What can hang from each mark:
Z461: Z318 Z337 Z350 Z572 Z577 Z771
Z318: Z86
Z577: Z461
Z731: Z318 Z328 Z337 Z350 Z577 Z771
Z86: Z318 Z771
Z771: Z84 Z731
Z84: Z337 Z572
Z350: Z731

Known rows, with every way that one mark hangs from another:
(Z771 (Z84 Z337) (Z731 Z318)): -19 17 1 -2 10 -14 13 4 12 -3 25 1 1 0 4 -20 16 7 26 -14 23 6 11 7 7 -1
 -8 2 -3 -18
(Z461 Z572 Z771): 50 -7 -2 -9 13 -5 -29 -3 -7 -7 1 -13 15 -7 3 -9 -14 -10 -1 2 -1 7 -21 -4
 -5 -11 -11 17 12 0
(Z731 (Z318 Z86) Z337 Z350 Z771): -10 -7 -4 8 -9 -8 10 -13 14 0 -23 -21 -21 0 -10 21 -14 -18 -26 10 -13 -1
 10 -10 -23 -2 19 -21 -9 18
(Z350 Z731): 5 -3 12 -6 13 8 -2 5 -10 -16 11 10 19 6 1 -38 0 16 14 -4 7 -2 -2 -5 6 -2
 -15 -5 4 5
(Z731 Z318 Z328): -7 -3 7 4 9 9 8 5 -4 2 3 -7 -5 -1 7 -13 -2 5 -7 -13 -21 -6 6 9 -10 1 7
 12 6 2
(Z731 Z337 (Z577 (Z461 Z572))): 16 10 12 -8 -24 5 0 6 -9 8 -26 5 -4 -12 2 28 -20 11 5 4 -28 -7 -13 23 -3
 -1 -4 9 -9 -11
(Z350 (Z731 Z328 Z337 (Z577 (Z461 Z572)) Z771)): -12 -5 2 -3 -25 15 13 7 -9 5 -37 14 -11 8 0 18 -12 18 -15 8 -29 -3 -2
 -23 -13 7 25 0 -5 3
(Z461 (Z318 Z86) Z337 Z350 Z572 Z577 Z771): 83 3 -29 25 -26 -5 -54 -22 -27 6 -4 -8 32 -23 -3 36 1 -37 -9 -8 -20 25
 -27 11 -9 -1 -7 20 29 4
(Z461 (Z318 Z86) Z337 Z350 Z572 Z577): 63 6 -21 24 -24 -1 -47 -20 -29 7 -2 -1 33 -25 0 28 -4 -19 2 -11 -31 17
 -22 25 -7 2 -12 20 22 -5
(Z318 (Z86 Z771)): 12 2 8 -3 10 2 -23 -6 3 -12 12 -6 7 -2 -8 -13 1 -5 -1 14 12 -7 -11 15 13
 -13 -14 -8 -6 4
(Z350 (Z731 (Z318 (Z86 Z771)) Z328)): -15 -10 -1 6 -1 17 2 0 -4 -6 0 6 5 10 1 -19 8 11 -10 -7 -6 -8 10 -12 2 0
 10 -7 7 8
(Z86 (Z771 Z731)): 7 0 8 -13 18 -2 -6 8 4 -6 22 0 4 5 5 -19 0 1 15 3 28 -8 -10 -6 11 -6 -21
 -12 -8 4
(Z84 Z572): 9 0 9 0 28 4 -21 3 0 -16 2 4 13 3 -1 -25 -16 6 10 2 2 -12 -16 18 -1 5
 -22 27 -6 0
(Z577 (Z461 Z350 Z572 (Z771 Z731))): 37 -13 -16 -9 -4 -7 -21 7 -16 -13 7 0 12 -23 -5 3 -2 -1 13 9 4 8 -27 -13
 -6 1 -17 13 21 -11
(Z84 Z337): 8 12 13 2 11 -6 -17 0 8 -13 11 0 2 -12 -4 -29 -9 3 18 1 7 -4 -19 26 -2
 -11 -30 2 -5 -10
(Z771 (Z84 Z337 Z572) (Z731 Z318 Z328 Z350)): -44 -3 -17 10 13 -6 9 5 15 0 0 9 -19 7 -1 -13 5 8 13 -4 0 -1 8 -12 -3 18
 12 15 1 -13
(Z350 (Z731 Z328)): -7 -9 6 -2 10 15 0 9 -12 -12 4 11 8 9 2 -33 1 20 5 -4 -9 -2 -2 -14 3 5 2
 -1 8 6
(Z318 (Z86 (Z771 Z84))): 5 7 9 -7 15 -3 -19 -6 8 -7 17 -6 6 0 -7 -9 7 -8 5 14 14 2 -3 17 19 -11
 -5 -6 -5 -2
(Z86 Z318 (Z771 (Z84 Z337 Z572) Z731)): -15 8 2 -2 22 -8 -6 -7 20 10 27 11 1 8 8 -7 3 4 7 -8 37 0 1 17 23 -3 -23
 2 -9 -10
(Z771 (Z731 Z350)): -5 -9 -3 -8 15 -4 4 9 -6 -13 14 -1 0 0 -3 -30 2 8 15 6 12 -4 -7 -17 3 2
 -16 -11 1 4
(Z771 (Z731 Z328 Z350 (Z577 (Z461 Z572)))): -17 -13 -10 -5 -14 9 10 14 -17 1 -17 13 -15 -3 -3 -5 1 18 0 12 -22 -10
 -9 -22 -3 8 6 5 6 -9
(Z318 (Z86 (Z771 (Z84 Z337 Z572) Z731))): -9 8 -4 1 11 -6 -21 -5 14 -13 14 5 4 4 -10 -11 9 1 10 12 26 -4 -8 9 18
 -3 -12 1 -11 -8
(Z577 (Z461 Z318 Z771)): 27 2 -2 0 -1 0 -10 4 -10 -14 15 -6 13 -21 -5 1 3 -12 7 5 8 8 -14 22 5
 -15 -23 13 15 -13
(Z350 (Z731 Z318 Z577 Z771)): -10 0 15 2 -5 7 21 -2 -5 2 -15 6 6 14 3 -21 3 6 -17 -8 0 -9 17 -14 -17
 -5 6 -4 -7 11
(Z318 (Z86 (Z771 (Z731 Z328)))): -4 -2 -2 -2 4 6 -14 1 0 -12 11 -1 0 3 -7 -12 11 4 -3 12 13 -7 -8 -5 15
 -4 -5 -9 -5 4
(Z577 (Z461 Z318 Z337 Z350 Z572 (Z771 Z84))): 43 -2 -19 1 -9 -12 -29 -4 -11 2 12 -9 19 -31 1 34 -4 -22 18 0 -8 31 -21
 13 -6 3 -10 21 30 -16

Rows:
-15 -19 -1 -2 16 0 2 2 3 -2 -14 -10 -27 5 -7 -12 -14 -9 -21 21 -20 1 -7
 -26 -21 2 21 -6 1 14 => (Z731 Z328 Z350 Z771)
-30 -9 -10 9 -15 8 19 4 -10 2 -14 2 -15 6 -6 -11 16 11 -16 0 -15 -14 11
 -20 -6 8 15 -5 -1 4 => (Z771 (Z731 (Z318 Z86) Z328 Z350 Z577))
-11 -3 2 3 10 7 -3 -5 4 -9 5 8 17 13 0 -21 6 7 3 -7 11 -6 15 -1 7 1 -1 2
 1 4 => (Z350 (Z731 (Z318 (Z86 (Z771 (Z84 Z572))))))
-20 -14 -5 7 -4 -2 20 -2 13 12 -29 -18 -36 6 0 25 -22 -13 -27 4 -32 0 9
 -22 -31 8 37 -12 -4 19 => (Z731 Z318 Z328 Z337 Z350 Z771)
2 1 5 7 -23 3 0 -4 -4 5 -12 1 1 -15 -7 11 8 -6 -12 3 -7 -15 3 22 -7 -7
 -6 1 0 -6 => (Z731 (Z318 (Z86 Z771)) (Z577 (Z461 Z350)))
-11 14 12 0 15 -16 11 -7 20 3 5 -12 -7 0 1 -8 -2 -13 -3 -5 11 8 13 11
 -17 -11 4 3 -7 -5 => (Z731 Z318 (Z771 (Z84 Z337)))
-7 3 4 1 -5 4 6 -5 7 -2 3 2 9 9 3 3 2 5 5 -9 5 1 17 -1 9 1 9 -16 -3 7 => (Z350 (Z731 (Z318 (Z86 (Z771 Z84))) Z337))
-4 6 4 7 -24 14 1 1 -18 -7 -7 16 18 -4 -4 -5 9 14 4 0 -6 -2 -1 10 6 -1
 -12 -1 6 -2 => (Z350 (Z731 (Z577 (Z461 (Z318 Z86) Z337))))
3 0 5 -4 -13 7 12 3 -11 5 -11 12 12 2 4 -6 6 9 0 -9 -6 -1 12 -5 -2 -4 6
 10 11 -7 => (Z350 (Z731 Z318 (Z577 (Z461 Z572 (Z771 Z84)))))
-21 9 7 3 -2 2 11 3 12 19 -37 1 -28 19 1 33 -12 -2 -22 10 -26 1 3 -4 -13
 16 43 16 -24 6 => (Z731 Z328 Z337 Z577 (Z771 (Z84 Z572)))
32 2 -9 -7 2 -5 -17 0 -10 -4 12 -5 18 -21 -1 13 -2 -12 11 4 -3 18 -11 17
 8 -15 -10 25 20 -27 => (Z577 (Z461 Z318 Z572 (Z771 Z84)))
-17 -6 -5 9 9 -8 -12 -12 20 -2 -3 -5 -10 -3 -9 -7 -5 -16 -3 7 1 -8 7 11
 -5 -4 -2 -2 0 -2 => (Z731 (Z318 (Z86 (Z771 (Z84 Z337 Z572)))) Z350)
-15 8 14 0 -10 1 28 -2 6 12 -19 3 -1 18 6 7 0 3 -10 -10 -4 2 25 -12 -11
 3 24 -10 -13 9 => (Z350 (Z731 Z318 Z337 Z577 (Z771 Z84)))
-25 4 7 -3 -21 -10 34 -1 13 23 -35 -6 -34 -2 -3 42 -11 -15 -17 10 -21 3
 20 0 -21 1 32 -10 -11 1 => (Z731 Z318 Z337 Z350 (Z577 Z461) (Z771 Z84))
25 -5 -21 1 2 -10 -8 -6 -8 9 2 -7 13 -3 2 5 9 -19 0 -3 3 19 2 -20 3 -7 8
 15 11 -16 => (Z461 Z318 Z572 (Z771 Z84 (Z731 Z350 Z577)))
-4 5 14 3 -15 11 20 2 -5 5 -15 8 8 10 8 -4 -3 13 -1 -18 -10 -9 15 0 -5 3
 4 -9 -9 9 => (Z350 (Z731 Z318 Z337 Z577))
-21 -5 -4 -7 12 -3 11 -3 14 24 18 1 -19 10 11 18 0 0 -4 -4 10 8 11 -5 22
 5 11 -22 -2 4 => (Z86 Z318 (Z771 Z84 (Z731 Z328 Z337 Z350)))
1 0 9 -8 17 0 1 -3 4 7 30 2 6 5 10 -11 3 5 -3 -10 30 -5 1 8 20 -10 -27
 -14 -5 4 => (Z86 Z318 (Z771 Z731))
-12 4 9 8 -23 7 19 -7 0 1 -27 2 1 14 -2 6 2 6 -23 -4 -7 -8 17 -12 -13 0
 17 -14 -14 16 => (Z350 (Z731 (Z318 Z86) Z337 Z577 Z771))
4 -10 -10 -9 -3 2 -1 14 -9 -15 5 2 -10 -11 -8 -2 5 2 5 16 4 2 -18 -12 3
 0 -7 1 17 -1 => (Z577 (Z461 (Z771 (Z731 Z328 Z350))))
-23 0 1 10 -36 22 20 4 -11 2 -27 14 -6 4 -2 15 6 21 -14 -5 -29 -11 12 -2
 -2 7 21 -3 1 2 => (Z350 (Z731 (Z318 Z86) Z328 Z337 (Z577 Z461)))
1 -8 -12 -4 -13 1 9 12 -5 -8 -2 -2 -15 -11 -4 16 1 -1 1 8 -2 2 -9 -11 -2
 3 2 -1 14 1 => (Z577 (Z461 (Z771 (Z731 Z318 Z328 Z337 Z350))))
-13 10 6 -4 10 -2 7 -4 14 24 10 10 -3 15 12 19 0 5 -3 -10 22 -3 10 13 24
 4 -4 -1 -18 0 => (Z86 Z318 (Z771 (Z84 Z572) (Z731 Z337 Z577)))
-24 0 -2 -4 17 -5 7 7 1 2 -3 13 -5 14 -3 -16 7 7 14 7 9 -4 4 -11 8 15 5
 12 -9 -6 => (Z771 (Z84 Z572) (Z731 Z350 Z577))
3 13 13 -11 14 -13 5 -1 15 3 0 -14 -10 6 2 17 -13 -9 2 8 3 15 1 3 -4 0
 16 -7 -16 6 => (Z731 Z337 (Z771 Z84))
-9 11 1 6 -22 3 19 2 -4 1 -8 -1 0 4 0 8 11 12 -5 -10 2 -11 10 2 1 4 2 -6
 -15 3 => (Z771 (Z731 (Z318 Z86) Z337 Z577))
-5 7 -4 3 -8 -1 11 2 -2 -10 8 -6 4 1 0 2 7 11 5 -10 9 -6 6 0 4 4 -5 -8
 -8 4 => (Z771 (Z731 (Z318 Z86) Z337))
-1 7 1 -2 -1 -3 17 8 -1 -5 10 -6 2 2 7 -1 0 11 12 -16 10 -4 5 -2 0 6 -8
 -6 -7 3 => (Z771 (Z731 Z318 Z337))
-16 -7 -1 -1 -8 3 16 7 8 15 -12 -1 -23 9 6 13 -4 -3 -6 0 -4 -12 5 -18 -2
 6 12 -17 -11 10 => (Z86 (Z771 (Z731 Z318 Z328 Z337 Z350 Z577)))
22 2 -4 7 -9 -3 -17 2 -13 -8 16 -3 16 -30 -2 15 -4 -8 23 -1 -7 15 -20 28
 -7 5 -27 8 19 -10 => (Z577 (Z461 Z318 Z337 Z350))
2 4 5 -3 20 -1 -25 -7 10 -8 10 -2 8 4 -8 -8 2 -6 4 14 14 -3 -5 18 18 -5
 -6 5 -7 -1 => (Z318 (Z86 (Z771 (Z84 Z572))))
-22 -8 -3 -9 19 -5 11 6 11 10 15 -3 -16 10 6 -5 6 -6 7 0 11 1 11 -19 8 3
 14 -11 2 -1 => (Z86 (Z771 Z84 (Z731 Z318 Z328 Z350)))
3 7 17 -12 28 -4 -4 -9 13 18 31 -2 4 4 12 -3 -1 -7 -1 -7 21 7 8 28 24
 -14 -13 -8 -1 -2 => (Z86 Z318 (Z771 Z84))
34 -8 -14 5 0 -13 -4 1 -1 -6 13 -14 6 -6 1 6 8 -16 4 -10 18 11 -9 -21
 -14 10 -3 -6 8 13 => (Z461 Z350 (Z771 (Z731 Z318 Z337)))
